Each row was made from one small tree. The marks that hang from a mark follow it in brackets, in the order of their numbers. Every link used is in the known rows. Write each row's tree.
Known rows:
J_806[J_386[J_691] J_831]: [-1.47  0.44  2.38 -3.09  1.08  1.35  4.15  0.51  1.30 -0.33 -1.60  1.08
 -1.02 -2.56 -1.29 -0.34  1.19 -0.28 -1.56  0.02 -0.09  0.19  3.69  2.57]
J_806[J_270[J_360] J_831]: [-1.23  0.33  1.30 -1.82 -0.55 -0.19 -2.38  0.53 -1.01  1.76 -2.73 -1.44
 -2.34 -1.29  1.06 -0.59 -0.48 -0.70  2.91  0.28 -0.38  1.08  3.44  1.87]
J_691[J_360[J_270[J_806] J_985] J_831]: [ 0.44 -0.59 -2.15  4.44  0.26  1.25 -6.62  4.54  0.96 -0.37  2.03 -0.76
 -0.10 -0.32  2.40 -0.10  1.75  0.18 -0.33  0.19  0.39 -1.77 -3.84 -1.94]
J_360[J_270 J_985]: [-1.67  0.16 -2.58  1.97 -1.68 -0.98 -2.79  0.53  0.52 -1.23  1.34  3.99
 -0.54 -1.09  0.61  1.19 -1.15  0.36  0.74 -0.20 -1.38 -1.25 -0.51 -3.52]
J_985[J_360[J_806[J_270 J_386]]]: [-0.43  0.53  2.46  0.47 -1.05 -0.35  1.79 -1.15 -0.13  1.13  0.41 -0.20
 -0.24  2.46 -1.99 -0.64 -2.66 -0.35  0.01  0.54 -0.02  1.31  1.48  0.70]
J_806[J_270[J_360] J_386 J_831]: [-2.41  0.50  1.84 -2.45  0.10  0.45 -0.26 -0.06 -0.98  1.99 -3.46 -2.48
 -3.97 -1.75  0.97 -1.41 -1.13 -1.26  0.79  0.35  0.17  0.45  3.11  4.06]
J_386[J_691[J_270[J_360] J_806 J_831]]: [ 3.22 -0.13 -1.28  3.49  3.64 -0.51  3.22 -1.15  0.06 -0.85  2.24 -2.26
  1.43 -1.81  0.66  0.74  0.62  1.41 -2.03 -0.03  2.33  2.25 -3.42  1.09]
J_985[J_360[J_270[J_691 J_806[J_831]]]]: [ 0.01 -0.66 -0.61  1.63  0.24 -0.08  0.93  1.46  0.52  0.31 -1.11 -1.16
  1.47 -1.47 -1.79  0.65 -0.03 -0.42  1.75 -0.30 -0.81  2.55  4.52 -0.10]
J_270[J_360[J_806 J_985] J_691]: [-0.77 -0.16 -2.93 -0.44  0.63 -0.36 -1.91  1.51  0.66 -0.65  4.30 -1.24
  1.67  4.64  0.55  1.29 -2.01 -0.33  0.48 -1.60 -0.30  2.20  1.28 -0.66]
J_691[J_270 J_360 J_806]: [ 3.20 -0.45 -0.64  3.15  1.23 -1.78  0.25 -6.06 -2.07 -0.67  0.20 -1.91
  1.52 -1.41 -0.10  0.04  1.76  0.78 -1.69  0.65  1.10 -1.53 -2.21 -0.54]
J_806[J_270 J_831]: [-1.29  0.31  2.42 -2.42 -1.46  0.07  0.38 -0.13 -0.92  1.52 -5.17  1.34
 -2.19 -2.13  0.56 -0.15  0.92 -0.90  3.30  0.58 -1.44 -0.02  3.54  0.26]
J_985[J_360[J_270[J_691] J_806]]: [ 0.70 -0.20 -0.48  2.05 -0.62 -0.90  0.14  0.52  0.46 -0.28 -0.33  0.75
  2.04  1.77 -2.70  0.38 -2.24  0.41  1.20 -0.30 -0.71  1.81  0.18 -0.80]
J_360[J_806 J_985]: [-1.20  0.47 -1.26 -1.91 -1.88 -0.12 -2.05  0.84  0.71 -0.75  4.18  3.56
  0.81  4.35  0.28  1.00 -1.37  0.05  0.20 -0.38 -0.94 -0.30  0.37 -3.71]
J_270[J_806[J_831]]: [-0.07 -0.19 -1.27 -2.78 -0.13  0.58  0.85  1.50  0.47  0.68  0.67 -0.16
  1.83 -1.76 -0.14  0.58  1.86 -0.99  0.82 -0.17 -0.77  2.13  6.19 -2.51]
J_360[J_270[J_691[J_831]] J_806 J_985]: [-0.76 -0.45 -3.30  1.10 -0.81  0.36 -2.16  3.85  0.91 -0.86  0.01  2.67
 -0.17  2.92  1.47  1.08 -1.14  0.22  1.38 -0.85 -1.04 -0.65 -4.73 -2.67]
J_691[J_806]: [ 1.48 -0.05 -0.75 -0.24 -0.79 -2.03  1.91 -3.90 -0.87 -0.93  0.28  1.08
  2.84 -2.53 -1.14  0.76  0.53  0.61 -0.83  0.21 -0.05  0.55  1.35 -2.30]
J_270[J_360 J_691[J_831] J_806[J_386]]: [ 0.63 -0.79 -3.83  2.23  3.84  1.01  1.49  3.43  1.07  0.65  2.04 -6.00
  1.90 -0.29  1.10  0.42  0.18 -1.30 -1.95 -1.25  1.10  4.51  2.20  1.05]
J_806[J_270[J_360 J_691] J_831]: [-1.23 -0.17  0.77 -1.75  0.40  0.03 -0.06  0.79 -0.97  1.58 -4.28 -2.42
 -1.81 -1.01  1.04  0.01  0.13 -1.18  3.62 -0.44 -0.81  1.73  3.73  2.64]
J_806[J_270 J_386 J_831]: [-2.43  0.45  2.95 -2.86 -0.82  0.61  2.50 -0.71 -0.88  1.76 -5.82  0.23
 -3.83 -2.64  0.48 -1.00  0.22 -1.42  1.19  0.68 -0.80 -0.73  3.32  2.42]
J_985[J_360[J_806]]: [ 0.70  0.29  1.42  1.11 -0.68 -0.55 -0.70 -0.19  0.61 -0.10  2.06  0.81
  2.29  2.84 -2.73  0.25 -1.80  0.32 -0.23  0.41 -0.20  2.25  2.94 -0.95]
J_691[J_270[J_806] J_360]: [ 2.54 -0.32 -2.11  3.31  1.85 -0.48 -0.03 -2.36 -0.70  0.33  2.40 -2.26
  1.82 -0.19  0.26  0.31  1.90 -0.33 -1.06  0.15  0.30  0.34  0.51 -2.43]
J_360[J_270[J_691] J_806[J_831] J_985]: [-2.03 -0.37 -2.04 -3.01 -1.74  0.58 -1.76  3.18  0.37 -0.52 -1.16  2.94
 -1.01  2.59  0.93  0.84 -0.70 -0.19  2.81 -1.00 -1.58 -1.37 -1.10 -1.38]
J_691[J_806[J_270[J_360[J_985]] J_831]]: [-0.93 -0.08  0.50 -2.89 -1.38 -0.87 -0.92 -1.99 -1.78  0.88 -0.43 -1.66
 -1.47 -1.53  1.77 -0.01 -0.12 -0.14  2.15  0.12  0.46 -0.29  1.65  1.48]
J_270[J_691]: [ 0.41 -0.31 -1.11  1.38  0.88 -0.86  3.07 -0.75  0.51 -0.97 -1.91  1.49
  2.74 -1.13 -1.37  1.64  0.98 -0.53  0.48 -0.68 -1.80  2.10  3.61 -2.01]
J_985[J_360[J_806[J_386]]]: [-0.09  0.39  1.80  0.69 -0.33 -0.26  0.74 -0.67  0.61  0.03  1.55  0.23
  1.28  2.54 -2.81 -0.31 -2.24  0.00 -1.55  0.50  0.16  1.79  2.78  0.45]

Write each row's tree:
[ 1.77 -0.40 -0.57  5.68  0.67  0.33 -6.45  2.91  0.51 -0.63 -1.95 -0.08
  0.38 -2.02  0.46 -0.64  1.54  0.83 -0.92  0.83  0.36 -1.54 -4.76 -0.67]  J_691[J_360[J_270] J_831]
[-0.84  0.46 -2.44 -0.67 -0.48 -0.58 -5.00  1.23  0.57 -0.43  6.42 -0.15
  0.94  4.27  0.58  0.47 -2.77  0.26 -0.41 -0.70  0.31  1.46  0.63 -1.33]  J_270[J_360[J_806 J_985]]
[-0.91  0.30 -0.94 -3.20 -1.50  0.18 -0.64  1.26  0.01  0.28 -2.50  1.97
 -1.26 -0.02 -0.95 -1.14 -1.73  0.11 -0.02  0.02 -0.49 -1.18 -1.93 -0.15]  J_360[J_270 J_806[J_386 J_831]]
[-1.17  0.75  0.02  0.72 -0.01 -0.96  1.12 -1.90 -0.85  1.45 -0.25 -2.02
 -1.98 -1.04  0.37 -0.96 -2.52 -0.80 -0.51  0.04  0.17  1.07  0.72  1.43]  J_806[J_270[J_360] J_386]
[ 1.44 -0.20 -0.64  3.25  0.31  0.94 -5.15  3.12  0.50 -0.15 -1.07 -0.55
 -0.19  0.74  0.34 -1.70  0.09  0.70 -2.03  0.60  0.99 -2.23 -7.21  0.24]  J_691[J_360[J_270 J_806[J_386]] J_831]
[ 0.57 -0.51  0.08  5.63  1.00 -0.48 -0.63  1.67  0.76 -0.56 -2.51  0.07
  1.20 -1.42 -1.73  0.77 -0.53  0.25  0.53  0.29 -0.45  2.15  1.23  0.40]  J_985[J_360[J_270[J_691[J_831]]]]
[-2.05  0.28  2.80 -2.78  0.81  2.06  1.08  1.09  1.23 -0.54  0.24  0.23
 -1.83 -1.00 -0.31 -0.72  1.78 -0.25 -1.63 -0.06  0.19 -1.86  2.33  3.19]  J_806[J_386[J_691[J_360[J_985]]] J_831]
[-2.06  0.40 -2.52 -1.12 -2.16 -0.19 -1.42  0.90  0.53 -0.58  2.41  3.30
 -1.34  2.46  0.45 -0.10 -2.99  0.17 -0.65 -0.47 -0.66 -2.05 -3.66 -2.40]  J_360[J_270 J_806[J_386] J_985]
[ 2.38  0.26  0.16  2.85  2.10 -0.31  2.91 -2.34  0.53 -1.03  2.69  0.34
  1.64 -0.66 -1.08  0.49  1.48  0.95 -1.30 -0.15  0.18 -0.13 -1.57 -0.75]  J_386[J_691[J_270 J_360]]
[-1.50  0.23 -0.85 -2.26 -2.21 -0.10  1.27  0.32 -0.17  0.52  1.13  2.37
 -0.57  4.45  1.35  1.04 -1.42 -0.75  2.81 -0.92 -1.58 -0.39 -0.79 -2.82]  J_360[J_806[J_270[J_691]] J_985]
[-0.34  0.62  1.86  1.10  0.80  0.68  5.86  0.12  0.52  0.92 -1.89  0.31
 -1.98 -2.22  0.42 -0.60 -0.22 -0.32 -0.65  0.24  0.13  0.32 -2.13  1.18]  J_806[J_270 J_386[J_691[J_831]]]
[ 0.83  0.21  1.15 -0.69 -1.10 -0.44  2.90 -2.76 -0.23 -0.53  4.00  0.03
  0.74 -0.46  0.39  0.10  1.08  0.91  0.65 -0.54  0.37 -2.18 -3.07 -0.40]  J_386[J_691[J_360[J_985] J_806[J_270]]]
[ 1.77 -0.66 -2.43  4.97  3.21 -0.71 -2.51 -1.06 -1.11 -0.57  1.41 -3.10
 -0.56 -0.49  2.97  1.03  0.27  0.62 -2.15  0.65  2.60  1.37 -2.56  1.04]  J_691[J_270[J_360[J_985]] J_806 J_831]
[ 0.30 -0.18  0.35  2.51  0.34 -0.21  2.71  0.50 -0.35  0.88 -4.89  0.38
 -0.32 -1.45  0.95  0.73  0.81 -0.88  2.39 -0.02 -1.38  1.41 -0.01 -0.89]  J_806[J_270[J_691[J_831]]]
[-1.71  0.05  1.11  0.75 -0.25  0.23  3.29 -1.83 -0.62  0.81 -2.27 -0.99
 -2.23 -0.12  0.86 -0.31  0.13 -1.44  0.56 -0.41 -1.12 -1.58  0.00  1.12]  J_806[J_270[J_691[J_360[J_985]]] J_386]
[ 0.51 -0.32 -1.16  3.29 -0.59  1.10 -8.17  4.38  0.75 -0.63  1.27  0.78
 -0.50  2.60  1.79 -0.56  0.34  0.84 -0.25  0.34  0.50 -2.87 -6.85 -1.30]  J_691[J_360[J_270 J_806 J_985] J_831]
[-1.10  0.30 -3.00 -0.72 -2.69 -0.64 -3.20  1.41  0.42 -0.80  2.93  4.18
 -0.14  2.79  0.55  0.62 -2.49  0.61  1.09 -0.53 -1.14 -1.48 -3.40 -4.17]  J_360[J_270 J_806 J_985]
[ 1.23 -0.76  0.04  4.95  0.71 -0.90  0.25  0.24  0.15 -0.63 -2.23 -0.72
  1.52 -1.99 -1.64  0.63 -0.39  0.58  0.33  0.29  0.12  1.76  0.24  0.67]  J_985[J_360[J_270[J_691[J_806 J_831]]]]
[-1.58  0.10  1.32 -2.64 -1.07  1.40 -4.28  1.14  0.34 -0.24  2.06  0.34
 -1.14  3.43  0.39 -0.95  0.59 -0.32 -0.94  0.06  0.10 -3.02 -0.02  0.86]  J_691[J_360[J_806[J_386 J_831] J_985]]
[ 1.33 -0.63  0.01  2.25  1.89  1.11 -0.45  2.22  0.68 -0.44 -2.08 -1.39
  1.46  1.69 -0.18 -0.19  1.56 -0.35 -1.25 -0.29  0.06  0.04 -2.22  0.72]  J_270[J_691[J_360[J_806[J_386]] J_831]]
[ 0.73  0.29  0.34  3.11  3.27  0.62  5.28 -0.50  1.13 -0.61 -0.35  0.33
 -0.50 -1.98 -0.32  0.23  0.54  0.12 -3.54  0.30  0.91  1.14 -1.13  0.98]  J_806[J_386[J_691[J_270 J_831]]]
[ 3.16 -0.23 -0.39  3.07  2.95 -0.34  5.23 -1.76  0.24 -1.03  0.57 -0.05
  1.50 -2.49  0.29  1.04  1.74  1.27 -1.81  0.23  1.50  1.39 -3.12 -0.23]  J_386[J_691[J_270 J_806 J_831]]
[-0.43  0.43  1.29 -4.25 -2.27  0.12 -0.07  0.53 -0.73  1.52 -2.59  1.63
 -0.96  1.78  0.06 -0.51 -0.61 -0.45  2.85  0.20 -1.05 -0.03  0.68 -0.94]  J_360[J_806[J_270 J_831]]
[ 1.37 -0.16  0.59  0.36 -0.24 -0.99  0.33 -4.41 -1.05 -0.76  0.74 -1.89
  1.60 -2.05 -1.07 -0.98  1.12  0.44 -2.89  0.38  1.00 -2.25 -1.20  0.72]  J_691[J_360 J_806[J_386]]
[-1.44  0.51  4.04 -3.19 -0.17  1.50  3.78 -0.39 -0.23  1.37 -3.05 -0.92
 -3.33 -2.11  0.10 -1.60  1.23 -0.66  0.78  0.16 -0.04 -1.92  0.39  3.80]  J_806[J_270 J_386[J_691[J_360]] J_831]
[-0.53  0.41 -0.46 -3.80 -0.98  0.59  2.08  1.66  0.67  0.00 -0.95  2.16
 -0.82 -0.07 -1.30 -1.06 -1.45  0.61 -0.12 -0.44 -0.24 -1.04 -3.12  0.34]  J_360[J_270 J_806[J_386[J_691] J_831]]
[-0.39  0.24  3.26 -1.28 -1.44  0.10 -0.40  0.40 -0.26  1.36 -1.33  0.14
 -0.44  2.37 -1.51 -0.39 -1.32 -0.29  2.29  0.69 -0.31  1.32  3.24  1.06]  J_985[J_360[J_806[J_270 J_831]]]
[-0.38 -0.23  0.43  0.06 -0.76 -0.45 -1.14 -3.55 -0.79 -1.09  3.01 -1.10
  0.20 -0.44  0.38 -0.42  1.01  0.20 -2.60  0.17  0.95 -3.35 -1.10  0.53]  J_691[J_360[J_985] J_806[J_386]]
[ 1.56 -0.44 -1.30  0.27  2.11 -1.52 -0.28 -3.85 -2.01  0.03 -0.69 -3.10
 -0.14 -2.00  0.75  0.36  0.38  0.39 -0.67  0.42  1.63  1.42  1.59  1.99]  J_691[J_270[J_360] J_806[J_831]]
[-3.00  0.39  0.65 -4.73 -1.37  1.44 -1.39  1.83  0.69 -0.10  1.21  2.28
 -1.94  3.51  0.71 -0.06 -0.75 -0.72 -0.54 -0.08 -0.35 -1.35  2.03  0.14]  J_360[J_806[J_386 J_831] J_985]
[-1.68 -0.20 -2.81 -2.51  0.48  0.88 -3.98  3.26  0.69  0.66  5.80 -3.02
  0.40  0.85  1.94  0.67  0.05 -0.96  0.68 -0.84  0.44  2.47  5.99 -0.55]  J_270[J_360[J_985] J_806[J_831]]
[ 1.63 -0.24  0.88  1.67  1.02  0.81  0.04  0.58  1.01 -1.49  3.95 -0.39
  1.46 -0.67  0.83  0.29  2.42  1.34 -1.52 -0.10  1.41 -1.50 -3.96  0.23]  J_386[J_691[J_360[J_985] J_806 J_831]]
[ 1.12  0.09  1.08 -2.75  0.12 -0.28  4.60 -1.71  0.44 -0.99  0.94  1.13
  2.01 -2.87 -1.36  0.55  1.64  0.98 -0.07 -0.34  0.13  0.51  1.29 -0.01]  J_386[J_691[J_806[J_831]]]
[ 1.39  0.09  2.39 -2.42 -0.58  0.01  3.01 -2.27 -0.55  0.12  0.31 -0.88
  0.62 -2.21 -0.36 -0.61  2.11  0.85  1.19 -0.18  0.42 -1.72 -1.73  1.34]  J_386[J_691[J_360 J_806[J_270 J_831]]]
[-0.83  0.22  2.95 -1.27 -0.28  0.62 -0.17  0.52  0.55  0.39 -0.32 -0.07
  0.04  2.18 -2.47 -0.60 -1.30 -0.29 -0.73  0.67  0.29  1.41  4.24  2.07]  J_985[J_360[J_806[J_386 J_831]]]
[-0.36 -0.17  1.08 -3.02 -0.17 -0.45  2.43 -2.88 -0.90 -0.29 -2.56 -0.23
 -0.01 -3.47 -0.69 -0.36  1.17 -0.14 -1.44  0.49  0.41 -0.49  2.94  1.58]  J_691[J_806[J_386 J_831]]
[ 0.82  0.05  1.13 -1.96 -1.01  0.55 -4.40  0.80  0.01 -0.05  0.30  0.28
  1.25  2.11 -0.95 -0.93  1.15  0.21  0.14  0.28 -0.18 -1.54  0.10 -0.34]  J_691[J_360[J_806[J_831]]]
[ 0.95  0.68 -0.57 -1.30  0.78 -0.09  5.13 -1.46  0.60 -0.28  2.32  1.45
  0.95  2.10 -1.51 -0.09 -1.42  0.32 -2.26 -0.35  0.18  0.76 -1.80 -1.05]  J_360[J_806[J_386[J_691[J_270]]]]
[ 2.15 -0.92 -0.40  5.35  2.27  0.02 -3.38 -1.63 -1.26 -0.88  0.33 -2.22
 -0.64 -0.15  2.92  0.46  2.77  0.64 -2.10  1.08  2.07 -2.22 -4.71  0.57]  J_691[J_270 J_360[J_985] J_806 J_831]
[-0.02  0.12 -1.30 -2.85 -2.04 -0.32 -2.46  1.79  0.02  0.10 -2.15  2.88
  0.09  0.29 -0.88 -0.44 -1.18  0.54  1.69 -0.03 -0.98 -0.63 -1.61 -1.79]  J_360[J_270 J_806[J_831]]
[ 0.15 -0.08  1.46 -3.08 -1.72 -1.10  2.00 -3.06 -1.88  0.89 -3.79  0.08
 -0.51 -3.20  0.37 -0.10  1.13 -0.16  2.33  0.51 -0.25 -0.51  1.69  0.22]  J_691[J_806[J_270 J_831]]
